Each row comes from the steps of one walk. Every step used is in the known rows, and no mark comes twice. Write the walk behind each row, first mark first.
Known rows:
Q > E > K > D > P: -116 -454 106 -26 229 -405 -457 -164 -211 -62 -68 99 157 138 -538 143 72
 75
Q > E: 122 -506 244 -5 271 -227 -364 -23 -246 19 -58 105 -203 298 -176 -198 331
 128
P > D > C > E: -382 8 -187 -16 98 355 -138 74 179 -55 157 295 84 178 292 352 196 261
Q > E > D > P > K: -145 -539 316 -2 503 -26 -382 -25 130 -112 -114 280 -98 162 -180 33 235
 413
C > E > D: 123 -300 303 -6 411 75 -256 91 50 -105 310 264 -39 342 357 143 29 22
K > C > E > D > P: -257 -183 -136 130 195 -13 -219 179 89 16 182 221 139 257 112 -89 135
 -61
P > K: -533 172 -297 -130 -23 -284 -112 -144 89 145 567 58 -230 -8 -148 46 56
 161
D > C > E > K: 60 -20 -256 221 139 -108 -257 195 -42 188 208 292 302 64 106 179 -16 64
K > D: -117 115 -95 -107 -398 -385 -226 -618 -44 21 347 287 26 507 -176 53 91
 36
D > P > K > E: -459 -191 72 439 266 -398 -329 180 80 49 230 -68 -249 179 -498 -236 166
 63
P > C: -205 271 -123 -5 5 73 25 -30 4 -83 124 -108 -191 -127 6 -232 284 373
P > D > C > E > K: -437 44 -290 -84 137 301 -116 81 164 -63 210 248 182 39 185 465 87 218
E > D > P > K: -345 -57 79 -34 360 -6 -161 -137 384 -129 418 360 -132 74 -69 43 137 483
D > P > K > C: -618 -37 -149 277 56 -311 -277 91 216 58 293 48 -148 50 -451 -254 170
 235
P > E > D > C: -61 86 229 -99 380 27 -645 23 53 98 354 667 40 74 117 -296 321 525
P > K > C > E: -722 107 -462 -15 -41 -164 -148 78 114 206 395 41 29 -25 -19 145 -37 -76
D > P > C > E: -172 -154 320 438 252 -1 -267 299 153 -213 -50 -70 -175 43 -228 -304 225
 321
D > P > E > K: -197 -157 367 241 399 -405 -706 224 -58 -46 352 180 -128 11 -599 -500
 250 309
C > E: 151 -316 259 138 224 -123 -311 177 -137 7 299 73 -141 386 155 -54 61
 -158
C > E > K > D > P: -93 -241 128 141 188 -311 -398 52 -105 -101 294 59 224 200 -194 292 -200
 -230

Which walk is each row?
-230 -101 -219 3 146 8 -146 117 22 63 254 219 152 268 234 -32 132 -110 | K > C > E > D
-237 -129 229 396 310 -55 -274 300 104 -221 -5 -114 -71 -99 -327 -191
 130 275 | D > P > C > E > K
-179 2 167 21 378 155 -103 -78 329 -245 181 277 -134 14 7 -114 247 602 | E > D > P > C
-373 168 -596 -191 101 -421 -97 -62 -244 141 576 -31 178 -178 -360 -22
 16 -103 | E > K > C
-549 76 -369 74 248 -193 -103 -21 107 198 319 123 20 76 -18 234 21 13 | P > K > E > D > C
12 -124 -116 233 417 -162 -147 59 -159 133 136 189 56 403 101 -36 239
 -97 | K > E > D > C
-72 -322 -88 -72 143 -343 -395 -199 -216 38 -79 197 290 95 -368 251 42
 89 | Q > E > K > D > C
69 -391 429 178 468 58 -336 193 149 -177 214 258 -60 336 194 78 45 79 | C > E > D > P
-273 10 157 254 -223 -191 -310 -286 176 -163 -20 166 115 331 -283 51 52
 165 | K > D > P > C > E
-224 107 -36 58 240 95 -81 217 -32 -150 82 -189 62 -261 37 93 6 127 | P > C > E > K
100 -501 274 -156 459 -16 -310 -117 -53 -77 -21 303 -114 257 4 -11 290
 305 | Q > E > D
-130 59 97 120 149 170 -74 181 13 -137 3 -128 -94 -64 178 -46 125 181 | P > C > E
134 -68 -121 298 74 -26 -267 186 9 196 136 353 155 285 240 22 112 124 | D > C > E
-217 -110 -249 103 13 -133 -206 166 -129 148 256 79 74 299 107 -166 155
 -237 | K > C > E
14 -242 70 47 335 -239 -319 200 -229 -15 423 -38 72 107 -31 183 -124
 -243 | C > E > K
-3 -203 36 120 480 -230 -142 13 -228 39 248 49 -121 448 33 -103 255 -194 | K > E > D
-41 85 -155 141 -372 -217 -301 -367 65 94 107 467 345 480 53 275 -26 29 | K > D > C > E
-126 -210 123 343 538 -137 -178 154 -85 -64 23 -22 -97 297 -107 -172 274
 -20 | K > E > D > P > C
-40 -307 159 316 542 -249 -238 109 -139 -10 149 35 -143 448 -132 -191
 276 -113 | K > E > D > P
